What can hang from each mark
Z_373: Z_165
Z_764: Z_26 Z_165 Z_291
Z_165: Z_373 Z_764
Z_979: Z_871
Z_200: Z_75 Z_979
Z_26: Z_764
Z_75: Z_26
Z_291: Z_26
Z_871: Z_26 Z_373

Each row was made from one small tree. Brackets hold a mark, then the marks that hang from it, in the order of their numbers. Every link used is in the known rows. Write each row's tree.
Known rows
[Z_871 [Z_26 Z_764] Z_373]: [ -6 -25   1  35 -22  -7  11 -16   6   0 -29 -24 -22 -10  14   3   8  25
   3  -1  11 -15 -13  19  -1   7  22   3 -25   1  17 -13 -21  -4 -25 -43
  -9  17 -32  16  34   1   4  -5  -4 -12 -12]
[Z_979 [Z_871 [Z_26 Z_764] Z_373]]: [  7 -20 -14  48  -9  23  10 -15   3  -3 -19 -29 -31  -7  30   2   2  27
   0   9  -4 -23 -20  26  11   1   8   2  -9  -1   1   7  -6  16  14 -30
  -9  15 -27  -2  24  24   5  -7   9  -8   6]
[Z_165 Z_373 [Z_764 Z_291]]: [  6 -24  27 -17   6  17 -18  10  11 -10  55  43  24  -4 -47  -3  45  18
   5 -13  -4   8 -37 -27 -10  -7 -19 -32  -9  -9 -10 -26 -10 -21  -6  14
  11  -4  16  -1  10  -1  -7  12  22  -1  -1]
[Z_26 [Z_764 [Z_165 Z_373] Z_291]]: [  5 -12  19  -6  -2 -18 -17   9   3   7  38  28   4 -17 -15   9  -3 -19
 -11  -5   6 -12 -25 -51  -4 -22 -52   8 -30 -30 -15 -21   8  -8   8  36
  14   2   4 -10 -11  10 -20  -4 -28  -3   9]
[Z_979 [Z_871 [Z_26 Z_764] [Z_373 Z_165]]]: [ -1 -14 -19  50  21  42  10 -15 -18  -9 -40 -45 -23   0  19   3  -6   8
  25   2   7 -19   5  26  15  13  10   2 -11   6  -4   5   4  22  -7 -30
 -10  12 -25  -5  19   8   7 -22 -13   2 -24]
[Z_871 Z_26 [Z_373 [Z_165 Z_764]]]: [ -4 -34  24  11  11  38  15 -16  -1  -3 -44 -46  -7  16  -5 -16  48  12
  38 -14  18  -3  -4  31 -14  22  39 -23   2  10  12 -23 -30   8 -38 -33
 -17  -4 -25  21  22 -37   3  -1   9   7 -25]
[Z_871 [Z_26 [Z_764 Z_165]]]: [ -7 -18   8   8 -12 -24  17 -11  18  22 -37 -29  -4  -5  24  -6  -4 -26
  -3  -1  -7  -6   0  -3 -16   4 -19   0 -26 -17   3  -5 -11  14  12   8
 -10 -12 -21   0   1   9 -14   7 -10   4 -12]
[Z_291 Z_26]: [-15   6  28   9  -5  -8  16   4   1  17 -27   7   1   5 -24  20  -4  -3
  -1   4 -25  11  25  -8 -12  32  36  -2  17  11  27  18  -4 -15 -21 -36
 -15   2  -8   9   5  34  22  20  15  16   9]
[Z_200 Z_75 [Z_979 [Z_871 [Z_26 [Z_764 Z_291]]]]]: [  9  15 -82  -4 -46   1 -23   0  -8 -25  30  53  12 -12  51  -9 -19  38
 -18   8  19 -29   3   6  29 -14 -10  28  -9 -29 -74  52  11   2  12  13
 -12   6   7 -25   9   7   2  -5 -12 -28  -2]
[Z_200 Z_75]: [  3  19  -9 -14 -23  25   7  34  13  -3  15 -10  21 -19 -18  -3  17   1
 -18   9   3  13   4  -5   9   4  26   0  24  13  10 -11   0 -24 -39 -23
 -20  -6   6  21  -8 -19  16   0  23  -2 -13]
[Z_979 [Z_871 Z_26]]: [ 28  -1  -9  16  15  49  10  -3  18 -15  -8  -1 -10  -9  16 -19  -5   7
  -8   4 -32  -4  -5  21   7  -5  29 -19 -14   2 -19   9  -9   8  17 -18
  -6  -7   6  -6   9  23  11   9   8  16  -1]
[Z_979 [Z_871 Z_26 [Z_373 Z_165]]]: [  5  -7  -5  32  35  65  14 -11   0 -18 -27 -41 -35   1  16 -13  -1   4
  14   1  12  -6   5  41   6   2  31 -13  -5  13   3   5   1  19 -12 -27
 -16  -2  -5   6  13  -7  12 -13  -4  22  -5]
[Z_291 [Z_26 Z_764]]: [-25 -10   4  23 -14 -43  18  -1 -22  29 -32   0   8   1 -23  31 -15   4
  -3   2 -28  -1  22 -15  -6  29   6  16  15   1  27  13  -2  -5 -12 -24
 -11  14 -32  -1   1  37  16  11   1  -2  -9]
[Z_373 [Z_165 Z_764]]: [-15 -15  24 -10  17  29   8  10 -11  10 -31 -31  27  22 -43 -16  31 -19
  30 -12 -15  12   6  21 -11  21  23 -13  34  16   8 -28  -5   7 -23 -10
  -5 -10 -20  15 -12 -15   3   7   2  10 -33]
[Z_75 [Z_26 [Z_764 [Z_165 Z_373] Z_291]]]: [  5   8   1 -11  14 -27 -15  -1  -5  17  32  27  18 -18 -10  19 -25 -17
  -1  -2 -13  17 -17 -32   4 -30 -52   5 -15 -17   6 -10   4 -15   8  45
  44   6  10  -2 -15  -3 -10  -7 -17  -1   9]
[Z_979 [Z_871 [Z_26 Z_764]]]: [ 10 -10 -26  30  10  19   6 -17   7   0 -26  -6  -1 -12  11  -6 -16   0
   0   5 -36  -9  -5  12  11   2  -5  -4 -20  -5 -13  13  -4  14  17 -20
  -8   4 -18  -6  13  40   7   7  -9  -1  -3]
[Z_764 Z_26]: [ -6  28  14 -14  11 -19   8  -4  16 -15  23  -1   5  -7 -18  -9 -14  -8
 -29   9 -16  27   3   2   4   6  20 -12  11  44  27 -15   1   1   8 -13
   6   0   6  14  -8  26   4  17  -1   2  11]
[Z_373 [Z_165 [Z_764 [Z_291 Z_26]]]]: [-14 -15  24 -13  -2 -11   2  14 -18  -1 -37  19   7  29 -40  13  18   3
  35 -14  -9  -7  29  -4 -25  24  18 -10  31  -1   2   5   6  -5 -23   3
  -3  -7 -15 -10  -6  -1 -10   9  -3  -1 -14]
[Z_871 Z_373]: [ -2   1  33  11   1  12  11   7  10   3   5 -19 -27  -6 -16   1  16   1
  -8   6   8   0 -15  12   1  15  38   2  19  20  32 -22  -8 -19 -28 -34
 -17  11  -7  23  10 -10  15  -2  13  10   9]
[Z_764 Z_26 [Z_165 Z_373] Z_291]: [ 12  24  28 -31  16 -32 -24   5  23  -8  64  35  -5  -9   3   3 -14 -22
 -37  -3  15  13 -19 -43 -15 -25 -26 -10 -19  18  -8 -15   5  -7  33  43
   6  -8  44 -10  -8  12 -27  16  -3  11  35]
[Z_871 Z_26]: [  1  -3  14   5  11  23  13  -4  26  -1 -20  -1  -2 -18  -1 -21   1   1
 -11   0 -17   6  -2  13 -11  10  32 -20 -22  12  12 -12 -11  -5 -22 -31
 -19 -12  -2  12  17   6   9  10  -3  15 -15]
[Z_764 Z_291]: [ 25  18  20 -19   2   1  -3  20  20 -14  26  43   0 -14 -28 -17  -4   4
 -19   7  -1  -6 -10 -13   0  -4  17   0  25   5  -6 -19  10 -14 -16   6
  -8  14  -2  -5 -15   4  -7   1  -7   2   2]

Which tree is each row?
[ -6 -29  15  11  -2 -14  -3 -14   4  23   7 -16   7 -20   7  -2   6 -20
  -7 -10   0   1 -22 -24  -8 -13 -44 -12 -64 -20  -6 -10 -13   0 -10   3
  -2 -17  11   0   5  21  -6   8 -11   9  -9]  [Z_871 [Z_26 [Z_764 [Z_165 Z_373]]]]
[ 17  34  18 -36   7 -47  -8   4  28 -12  21  20  -7  -2  14 -14 -29 -24
 -33   8   7   0   6 -26 -13 -16   6  -6   0  22  -6  -4  15  12  40  38
   6  -4  28  -9 -15   5 -31  12  -7   0  39]  [Z_764 Z_26 Z_165 Z_291]
[  5  21  11 -27  33 -20 -12   6   3 -29   4  17  20  17 -16 -18   3   2
  11  -6   4  12   6   0 -17  11   7 -17  29  27  -8 -12   5   3  12  22
  16   0  -3   1 -12 -11 -26  18 -12  -9  -5]  [Z_373 [Z_165 [Z_764 Z_26 Z_291]]]
[ -6 -20  39  -7   4  -6   9   3 -25 -13 -35  -2 -15  33 -22  22  30  28
  44  -7  25 -12  20  -1 -25  31  37  -5  30   8  21   3  -3  -5 -27 -14
  -7   9 -17  -2  20 -12  -5  -2   1  -8  -2]  [Z_871 [Z_373 [Z_165 [Z_764 [Z_291 Z_26]]]]]
[ 18   0  38 -21  20   8 -17  18  12   2  46  30  -4 -16 -18  -2   1 -25
 -18  -1  11   2 -28 -46  -5 -18 -26 -12 -19 -22 -13 -10  10 -23   2  37
   3 -10  43 -11 -13   1 -14   1  -2   9  19]  [Z_764 [Z_165 Z_373] Z_291]
[ 10  30 -14 -10   8 -36   0   3  -2  -6  -6  39  11 -16 -18   5 -43   3
  -9   8 -33  11  -2  -4   8 -17  -2   9  28   4  12 -12   1 -14  -9  16
  35  21 -28   6 -17  -1   0  -5 -12 -19 -19]  [Z_75 [Z_26 [Z_764 Z_291]]]
[ -8   5  -2   5  29  28   3 -15  -6 -28   0 -43  -1  37  -1  -2  23  15
  23  -2  10  10   7  33   1  24  12  -4  28  44  21   4   0  20  45 -10
   1   0  -8   7  -1   2  -6  -1  32   2  20]  [Z_979 [Z_871 [Z_373 [Z_165 [Z_764 Z_26]]]]]
[-11  24 -58  -6 -18  40 -12  16 -11   1  39  11  15   0   9  -8   1  12
 -20  10   1  10  19  20  33  -4  13  21  20   3 -26  41  11  -6   8  -2
 -23  -3  28  -7 -14  -8  24  -5  27  -1   8]  [Z_200 Z_75 [Z_979 Z_871]]
[ 21  -5   4  38   9  48   8  -8  17 -16   0 -23 -39  -5  17  -9  13  21
  -1   7   1 -12 -15  28  14   1  34 -14 -14  10   3  10  -7   8  11 -35
 -17   0  14  -1  24  15   9  -3  12  12  11]  [Z_979 [Z_871 Z_26 Z_373]]
[ -4  32 -64  -6 -16  32  -2   5 -13  -7  35  -4   3  10  26   6  -2  25
 -23  18  12  19  15  43  38 -17  37  22  28  11   8  35   3 -17  12 -17
  -3   8  23  12  -2 -41  42 -23  38  -8  12]  [Z_200 [Z_75 Z_26] [Z_979 [Z_871 Z_373]]]
[  3 -20  14  17   8  13  -2  -1 -25 -15 -29  -3 -18  32 -10  24  26  34
  49  -3   8 -26  23  11  -7  26  21 -11  43   1  -2  32   6  16  16  -9
  -2  11   0 -18  13   2  -4  -5  10  -5  12]  [Z_979 [Z_871 [Z_373 [Z_165 [Z_764 [Z_291 Z_26]]]]]]
[ -1 -31  20  18 -26 -17  17 -12  11  12 -40 -40 -27  -2  28   1  11  -6
   0  -1  24 -17 -11   5 -12  -5  -5  10 -20   1  14 -13 -12  12   1  -7
 -13   5 -18   5  14 -14 -15 -11  -7  -2   5]  [Z_871 [Z_26 [Z_764 Z_165]] Z_373]
[-19  40 -64  -3  13  54   1   4 -31  -7  14 -27  -2  19  22   2 -10   6
   9  18  26  24  37  48  34  -6  37  19  33   6  10  23  13  -7 -18  -7
   3   4  16  16 -21 -61  40 -33  17   1  -7]  [Z_200 [Z_75 Z_26] [Z_979 [Z_871 [Z_373 Z_165]]]]
[-30 -32  25  12 -10 -35   5  -1 -27  42  -4  -5   4   5 -22  41  -3 -19
   2  -5 -12   6  14 -42 -13  10 -52   1 -32 -17  25   7  -3 -14   5  -1
   0 -11   9 -10   2  39  10   9   4   9  13]  [Z_291 [Z_26 [Z_764 [Z_165 Z_373]]]]
[-31  30 -77 -21 -31 -22   0   9 -26   8  19   9  42  -4  -1  10  -9  12
 -13  10  -4  35  26  19  21  -2   4  33  28  -5   2  16  -2 -13 -24   0
  14   8 -16  22 -17 -25  38 -11   4 -23 -23]  [Z_200 [Z_75 [Z_26 Z_764]] Z_979]
[-10  10 -75   3 -47  -6  -6  -6  -8  14   7  -1  15   3  63 -15 -15  -2
 -14   3  15  -3  22  21  17 -15 -20  26 -29 -35 -42  47   4  25  34  18
 -11 -18  18 -14  -2  -9   2  -7   7 -10  10]  [Z_200 Z_75 [Z_979 [Z_871 [Z_26 [Z_764 Z_165]]]]]
[  8  -4  49 -17   5 -18 -13   8   1  15  27  44  -7   0  -4  32  -5 -13
  -4  -2  -1   1   3 -62  -8   0 -19  -5 -25 -22   7  13   7 -18  -2  20
  -4 -11  39 -22  -3  24  -9   9   1  18  22]  [Z_764 [Z_165 Z_373] [Z_291 Z_26]]
[-27  -8  19   5 -22 -49  19  -3 -17  44 -40 -17  -1  18  -8  30 -24 -24
   5  -4 -17  -4  29 -24 -16  18 -26  21  -4 -10  28  20   3  10   8 -11
  -1   0 -17  -9  -9  31  -7   9   0   4   5]  [Z_291 [Z_26 [Z_764 Z_165]]]
[-15   8   9 -17  24 -11   3  -2  -3 -11  -8 -23  30  24 -34 -16  18 -11
  15 -11  -6  23  12  17 -15  21  13 -17  27  39  16 -18  -3  10   8   2
   2 -10 -13  13 -12  -4  -7  15   4   5 -15]  [Z_373 [Z_165 [Z_764 Z_26]]]
[ 16 -13  13   6 -29 -34  -3  -7  15  -2 -15   2 -31 -10  44  -1  -4   6
   0   3  31 -27 -19 -10 -19 -20  -7  12 -19 -21 -11  -8  -3  10   5  11
  -3  11 -13 -13  18 -19 -27 -16 -20  -9  12]  [Z_871 [Z_26 [Z_764 Z_165 Z_291]] Z_373]
[ 13   2  20 -27  11 -13 -23   2  16 -23  68  45  23   3 -30  -1  34  24
 -16 -11  -2  16 -36 -29 -15 -13 -12 -31  -9  17  -9 -20 -17 -14  26  24
  23 -10  26   2   8  23 -20  23  25 -10  22]  [Z_165 Z_373 [Z_764 Z_26 Z_291]]
[ 21 -21   1  16  25  50   0  -8   8 -31 -20  -8 -24  14  24 -14  27  27
  34  -9  10 -31  -9  27  -8   1  25 -24  11   4 -26   0  -6  23  11  -2
   3   2  -9 -19  20 -27 -15  -6   7   4  -6]  [Z_979 [Z_871 Z_26 [Z_373 [Z_165 [Z_764 Z_291]]]]]
[-16  31 -28 -23 -21 -21  16   6  -6  15  -6 -24  36  -8   5   4 -12 -24
  -2  11  -6  28  21  -3   9 -19 -13  25  25  -3  25   2   5 -10   5  20
  20 -10   0  24 -29 -38   7 -12  21 -14 -17]  [Z_200 [Z_75 [Z_26 [Z_764 Z_165]]]]
[ -3   7  14  -6 -16 -49   0   3   9   9  -8  17  -1  -6   1  -8 -25 -30
  -9   2   3 -13  -8 -26  -9  -7 -34  20  11 -16  -4  -2  16   8  12  39
   8  14 -11 -19 -21  -4 -26  -6 -30 -11  10]  [Z_26 [Z_764 Z_165 Z_291]]
[-14  34 -48 -38 -19   6   6  14 -11   8  23  18  28   1   2  -9  -9   3
 -17   8   1  40  28  30  20 -10  35   7  23   6   4   4  -4 -29 -29  -8
   7  -6  10  24 -15 -48  40   1  26  -8 -11]  [Z_200 [Z_75 Z_26] Z_979]
[ -4 -15  21  12  18  39  15  -7  -5  -4 -40 -38 -32  -5   8 -18   9   1
  21   1  32  -4   4  29  -5  14  43 -11  -6  21  19 -25 -12  -4 -49 -47
 -25   2 -18  20  14 -32  18 -10 -18  18 -25]  [Z_871 Z_26 [Z_373 Z_165]]
[ -9  -5 -55  27 -14   1  -7 -22 -15   9  -5   6   4   6  26 -14 -28  11
 -13   0 -21  -9  11  37  15   9  -1  21 -25  -9 -35  28   1  25  23  -8
  -5   6  -6 -20  12  29  10   6 -19  -3  -3]  [Z_200 [Z_979 [Z_871 [Z_26 Z_764]]]]
[ 23 -16 -10  19  13  13 -30 -13  10  -9  27  26  -6 -23  29  -2 -12  -2
  -8  -1  -4 -19 -28 -35   8 -26 -58  -3 -53 -32 -44  22   8  14  44  42
   9  -9  22 -33   2  38 -18  -3 -11   1  18]  [Z_979 [Z_871 [Z_26 [Z_764 [Z_165 Z_373] Z_291]]]]
[  6  26  -8 -18   4 -46   3   0   1   3 -14  15  12  -8   4  -1 -40 -31
  -2   4 -24   7   5 -11 -10 -30 -25  22  11 -14   6  -7  10   1  21  41
  41   9 -10  -5 -20  -6 -18  -4 -25  -7  -5]  [Z_75 [Z_26 [Z_764 Z_165 Z_291]]]
[-17 -17  22   5   2 -12  -5   2  -8  27  18 -20  12 -13 -28   9   4 -35
  -5  -8   1  12 -24 -38   1  -4 -57   4 -19 -15  12 -26   2  -5  -2  14
   3  -5   7   3 -13  21  -2   6  -2  11   0]  [Z_26 [Z_764 [Z_165 Z_373]]]
[ 10 -21  15  -5  -2 -18 -16 -17  13   6   8  25  -7 -21  15   3  -1  -7
  -8  -5   7 -13 -25 -41 -13 -22 -47  -7 -55 -29 -35 -16  -8  -5   2  30
  10  -5  16 -15  11  11 -22   0 -27  -3   4]  [Z_871 [Z_26 [Z_764 [Z_165 Z_373] Z_291]]]
[  3  -4  24 -18  18  13  -6  16  -2 -13 -13   5  18   3 -31 -19  14   1
  26 -11  -3  -3  -3   0 -17   8   5  -7  36   8 -15 -27   1   4 -24  12
   4  -3 -12   4  -7 -26 -21   7 -17  -8 -20]  [Z_373 [Z_165 [Z_764 Z_291]]]
